What can hang from each mark
Q77: Q646
Q646: Q77 Q133 Q171
Q171: Q789
Q789: Q171 Q368 Q543
Q565: Q368
Q368: Q565 Q646 Q789
Q543: Q789

Known rows, with every way that one mark hangs from another
Q543[Q789[Q171 Q368[Q646[Q77 Q133]]]]: -3.40, -0.64, +4.04, -1.46, -0.75, +3.90, -1.02, +4.98, +2.15, -2.78, -2.03, -0.66, +0.69, -1.84, +0.31, +3.04, +0.19, +3.10, -4.07, +2.49, -3.46
Q77[Q646[Q133 Q171[Q789[Q368 Q543]]]]: -4.22, -1.65, +5.34, -1.31, +1.22, +0.27, +0.74, +2.50, +4.64, +1.85, -0.47, +4.71, -1.37, -2.41, -0.34, +1.97, -1.45, +2.29, -3.41, -1.30, -3.38
Q646[Q171[Q789[Q368]]]: -0.49, -2.99, +4.96, -1.27, +0.69, +2.44, -1.18, +1.44, +2.52, +0.19, -0.83, +3.71, +0.39, -1.06, -1.81, +2.22, +0.67, +2.11, -3.40, +0.69, -2.15
Q789[Q368[Q646[Q77]]]: -2.27, +0.63, +2.64, +0.19, +0.12, +4.34, -1.54, +2.54, +2.95, +0.24, -2.27, -0.48, +0.53, -1.79, -1.04, +3.45, -0.54, +1.63, -2.79, +1.79, -2.57
Q543[Q789[Q171 Q368]]: -1.21, -2.32, +4.52, -1.69, -1.48, +4.62, -1.25, +2.90, +1.40, -2.64, -0.54, +0.44, +0.28, -1.19, -0.98, +1.86, +2.65, +2.77, -2.15, +4.39, -2.13
Q543[Q789[Q171]]: -0.21, -2.39, +3.60, -2.40, -2.34, +4.92, -1.70, +2.59, +1.33, -0.98, +0.93, +0.15, -0.31, -0.91, -1.12, +0.42, +1.65, +2.18, -1.61, +3.76, -2.44
Q171[Q789[Q368[Q646[Q133]] Q543]]: -4.39, -0.75, +5.19, -1.10, +0.40, +1.17, +2.63, +1.53, +5.46, +0.80, -1.37, +1.23, -2.17, -2.79, +0.74, +0.31, -1.75, +2.58, -3.75, -1.50, -2.23
Q543[Q789]: -0.99, -1.85, +2.48, -0.75, -1.75, +4.93, -0.69, +2.21, +1.80, +0.57, +0.95, +0.05, -1.14, -0.77, -1.57, -0.09, +1.21, +2.08, -0.45, +3.20, -1.48
Q368[Q646[Q77 Q133] Q789]: -1.89, +1.21, +1.53, -1.08, +0.50, +3.30, +0.20, +4.26, +2.84, +0.62, -1.35, -0.87, -0.85, -1.15, -0.41, +0.20, -1.70, +3.77, -2.95, -0.23, -3.57
Q77[Q646[Q133 Q171[Q789]]]: -2.22, -0.62, +3.72, -1.99, +0.30, +1.06, -0.05, +3.47, +2.79, +2.39, -0.26, +3.99, -0.43, -0.96, -0.77, +0.27, -1.23, +0.83, -2.61, -1.55, -3.43
Q565[Q368[Q646 Q789[Q171]]]: -0.15, -0.27, +2.19, -2.99, +0.02, +1.82, -0.37, +2.58, +1.50, -0.13, -1.31, -1.57, +0.04, -0.15, +1.99, +0.23, +2.19, +3.74, -2.94, +4.58, -4.18
Q368[Q646[Q171] Q789]: -0.43, -1.94, +2.19, -1.91, +0.48, +3.01, -0.74, +3.25, +3.32, +2.36, -0.62, +0.64, +0.77, -0.55, +0.19, +1.23, -0.36, +3.83, -2.77, +1.00, -4.36
Q368[Q565 Q646[Q77] Q789[Q171 Q543]]: -0.55, -1.00, +3.78, -1.75, +0.49, +4.58, -1.32, +3.24, +3.81, +0.68, -0.59, -0.47, -0.91, -1.33, +0.02, +2.27, -0.15, +4.90, -3.08, +1.52, -4.69
Q171[Q789[Q368 Q543]]: -1.69, -2.30, +5.54, -0.94, +0.12, +2.39, +0.71, -0.38, +3.94, +0.79, +0.09, +2.23, -2.44, -2.55, -1.74, +0.91, -0.02, +2.72, -2.66, +0.66, -1.60
Q565[Q368[Q646[Q77 Q171] Q789[Q543]]]: -1.33, -2.72, +2.23, -0.61, +1.73, +1.41, -1.47, +2.08, +3.81, +2.93, +0.59, +0.20, -0.46, -1.27, +0.05, +3.36, -0.41, +5.50, -2.87, +3.40, -5.45
Q565[Q368[Q789[Q171 Q543]]]: -0.21, -1.90, +3.27, -2.27, +0.06, +1.72, -0.30, +0.93, +2.61, +0.20, +1.03, +0.46, -2.14, -1.12, +0.02, +0.18, +1.97, +4.54, -1.57, +4.49, -3.53
Q565[Q368[Q646[Q77] Q789[Q171 Q543]]]: -0.78, -1.58, +3.10, -2.09, +0.71, +1.82, -1.33, +1.62, +2.99, +0.86, -0.10, -1.24, -0.97, -1.46, +0.52, +2.40, +0.41, +5.36, -3.60, +4.25, -5.70
Q368[Q646[Q133 Q171] Q789[Q543]]: -2.83, -1.79, +2.87, -1.35, +0.64, +1.60, +1.21, +3.87, +5.67, +2.67, +0.09, +1.18, -1.09, -1.48, +0.74, +0.38, -2.44, +4.36, -2.67, -1.34, -3.96
Q646[Q77 Q133 Q171]: -1.72, -0.51, +2.10, +0.34, -0.52, +3.95, -2.18, +4.15, +2.59, +0.64, +0.41, +2.75, +0.19, -0.87, -2.68, +2.19, -2.29, +0.79, -1.23, -0.87, -2.02

Rows
-2.76, -0.31, +2.83, -2.42, +0.31, +0.40, +1.44, +2.94, +3.98, +0.26, -0.41, -0.89, -1.78, -1.39, +2.66, -0.56, +0.10, +4.36, -2.92, +2.34, -3.96
Q565[Q368[Q646[Q133] Q789[Q171 Q543]]]
-2.23, -0.89, +4.35, -1.42, -0.93, +5.16, -0.50, +4.33, +2.38, -2.40, -2.10, -0.60, +0.88, -0.77, +1.52, +2.20, +3.21, +2.16, -2.65, +3.70, -2.28
Q543[Q789[Q171 Q368[Q565 Q646]]]
-3.29, -1.92, +5.64, +0.04, +1.09, +2.26, +0.88, +3.05, +4.75, +0.05, -0.32, +4.58, -1.67, -1.62, -0.80, +1.49, -0.31, +1.86, -2.42, -2.08, -0.78
Q646[Q133 Q171[Q789[Q368[Q565] Q543]]]
-1.30, -3.23, +5.85, +0.37, +1.58, +3.55, -2.03, +1.80, +3.67, +0.63, -0.03, +4.14, -0.78, -1.82, -2.46, +4.45, -0.04, +3.19, -3.09, +0.14, -2.46
Q646[Q77 Q171[Q789[Q368[Q565] Q543]]]
-2.51, -3.03, +3.45, -0.74, -0.31, +3.66, -1.09, +3.64, +3.29, +0.29, -1.20, +0.61, +1.52, -1.25, +0.44, +3.24, +1.17, +2.94, -2.93, +3.03, -3.27
Q543[Q789[Q368[Q646[Q171]]]]
-1.38, -3.02, +4.99, -1.31, +0.39, +2.84, -0.17, +1.60, +5.21, +3.23, +0.28, +2.55, -0.80, -1.39, +0.43, +1.47, -1.02, +2.14, -3.09, -1.29, -3.21
Q368[Q565 Q646[Q171[Q789[Q543]]]]
-2.84, -2.55, +4.87, -1.68, +0.01, +0.88, +0.92, +2.07, +5.74, +2.96, +0.46, +2.49, -1.17, -2.12, +0.23, +0.34, -3.35, +2.37, -3.57, -2.81, -3.50
Q368[Q646[Q133 Q171[Q789[Q543]]]]
-3.92, -1.83, +3.26, +0.07, +0.29, +3.40, -1.48, +5.34, +2.96, -0.73, -1.43, +0.94, +1.33, -1.57, -0.29, +4.15, -0.68, +3.11, -3.61, +1.32, -3.51
Q543[Q789[Q368[Q646[Q77 Q133 Q171]]]]
-4.33, +0.04, +4.64, -1.49, -0.80, +2.52, +1.15, +3.02, +5.22, -0.80, -1.62, +0.25, -0.78, -2.62, +1.41, +1.38, -1.52, +1.87, -3.09, -0.18, -2.53
Q789[Q171 Q368[Q646[Q133]] Q543]
-1.99, +0.85, +3.79, -1.19, -0.62, +4.91, -0.62, +3.80, +2.92, -1.54, -2.83, +0.00, +0.96, -0.76, +1.06, +2.28, +1.82, +0.46, -2.36, +1.90, -1.68
Q789[Q171 Q368[Q565 Q646]]
-0.81, +0.69, +1.84, -1.19, +0.47, +4.51, +0.53, +3.58, +3.10, +1.30, -1.50, -0.81, -0.83, -0.03, +0.55, -0.46, +1.39, +2.77, -1.59, +1.35, -2.31
Q368[Q565 Q646 Q789]
-2.51, +0.37, +3.75, -2.11, +0.11, +3.24, +1.78, +4.48, +4.84, -0.04, -0.97, -0.18, -1.78, -1.21, +1.98, -0.63, -0.46, +3.53, -2.40, -0.53, -3.04
Q368[Q565 Q646[Q133] Q789[Q171 Q543]]
-1.91, -1.35, +5.56, -0.16, +0.67, +3.45, +0.62, +0.70, +4.08, +0.25, -0.41, +2.67, -2.51, -1.88, -1.12, +0.94, +1.11, +2.15, -1.96, +0.40, -0.70
Q171[Q789[Q368[Q565] Q543]]
+0.32, +0.12, +2.85, -2.02, +0.38, +5.09, -1.84, +4.10, +2.01, -0.55, -1.56, -0.66, +0.52, -0.24, -0.04, +2.11, +0.96, +3.89, -3.15, +2.03, -4.05
Q368[Q565 Q646[Q77] Q789[Q171]]
-1.72, -1.61, +4.94, -1.20, -1.13, +3.71, -0.79, +1.09, +3.81, -0.78, -0.14, +1.43, -0.97, -2.39, -1.01, +1.96, +0.33, +2.20, -1.84, +2.05, -1.93
Q789[Q171 Q368 Q543]
-2.72, -2.73, +5.54, -0.33, +1.23, +1.62, -0.68, +2.03, +4.16, +0.22, +0.19, +4.18, -1.10, -2.52, -2.48, +3.22, -2.28, +3.40, -3.75, -1.47, -2.75
Q646[Q77 Q133 Q171[Q789[Q368 Q543]]]
-3.18, -0.50, +4.58, -1.66, +1.37, +0.79, +0.13, +3.62, +2.61, +0.79, -1.67, +4.23, -0.01, -1.40, -0.44, +1.73, -0.25, +1.15, -3.36, -0.74, -3.08
Q77[Q646[Q133 Q171[Q789[Q368]]]]
-1.08, -4.23, +5.87, -0.30, +1.25, +2.44, -1.98, +0.63, +3.62, +1.08, +0.45, +3.91, -0.63, -2.37, -3.10, +4.37, -1.16, +3.84, -3.88, +0.31, -3.54
Q646[Q77 Q171[Q789[Q368 Q543]]]
-1.67, -0.49, +2.81, -0.79, +0.61, +3.94, +1.13, +2.57, +4.76, +2.49, -0.40, -0.53, -2.11, -1.14, +0.93, -0.08, +0.25, +3.96, -1.53, +0.71, -2.76
Q368[Q565 Q646 Q789[Q543]]
-4.04, +0.00, +4.45, -0.91, -0.47, +2.96, -0.47, +3.41, +4.70, -1.02, -1.49, +0.31, -0.56, -3.01, +0.03, +3.07, -2.35, +2.51, -3.72, +0.02, -3.43
Q789[Q171 Q368[Q646[Q77 Q133]] Q543]
+0.22, -2.28, +4.12, -2.53, -0.58, +3.48, -0.39, +1.43, +3.65, +0.60, +1.02, +0.66, -1.89, -1.72, -1.14, +0.05, +0.19, +4.71, -2.03, +1.90, -3.56
Q368[Q789[Q171 Q543]]
-2.54, -2.81, +5.67, -1.48, +1.20, +1.08, -0.37, +1.12, +4.19, +2.71, -0.28, +4.44, -0.78, -2.47, -0.94, +3.07, -0.28, +2.76, -3.34, +0.56, -4.29
Q77[Q646[Q171[Q789[Q368 Q543]]]]
-3.05, +0.60, +2.15, -0.80, -0.38, +2.52, -0.70, +4.54, +3.13, +2.19, -0.34, +3.03, +0.02, -0.78, -0.54, +0.84, -1.27, -0.19, -0.80, -0.54, -2.65
Q77[Q646[Q133 Q171]]
-3.49, +2.50, +1.52, +0.14, -0.74, +4.45, +1.20, +4.66, +3.83, +0.55, -1.70, -0.16, -0.86, -0.45, +0.94, -0.83, -0.59, -0.64, -0.52, -1.07, -0.26
Q368[Q565 Q646[Q133]]
-1.94, -0.52, +3.77, -0.75, +0.96, +3.21, -1.07, +4.35, +3.36, +1.02, -1.18, +2.59, +0.38, -0.71, -0.68, +2.15, -1.82, +1.34, -3.63, -2.33, -2.84
Q368[Q565 Q646[Q77 Q133 Q171[Q789]]]
-0.55, -1.87, +3.99, -2.24, +0.29, +2.12, -1.57, +1.79, +2.49, +3.28, +0.03, +3.85, +0.10, -0.87, -1.25, +1.37, -0.26, +1.30, -2.80, +0.32, -4.23
Q77[Q646[Q171[Q789]]]
-1.27, -2.27, +3.22, -0.94, +1.15, +3.54, +0.09, +3.40, +5.36, +3.01, -0.02, +1.08, -0.70, -0.87, +0.93, +1.47, -0.34, +4.16, -2.04, +0.28, -3.77
Q368[Q565 Q646[Q171] Q789[Q543]]
-2.47, -1.90, +2.90, -0.72, +1.09, +2.27, -0.38, +3.93, +5.13, +2.36, +0.15, +1.06, -0.74, -2.01, -0.41, +2.26, -3.34, +5.04, -3.40, -1.10, -5.00
Q368[Q646[Q77 Q133 Q171] Q789[Q543]]
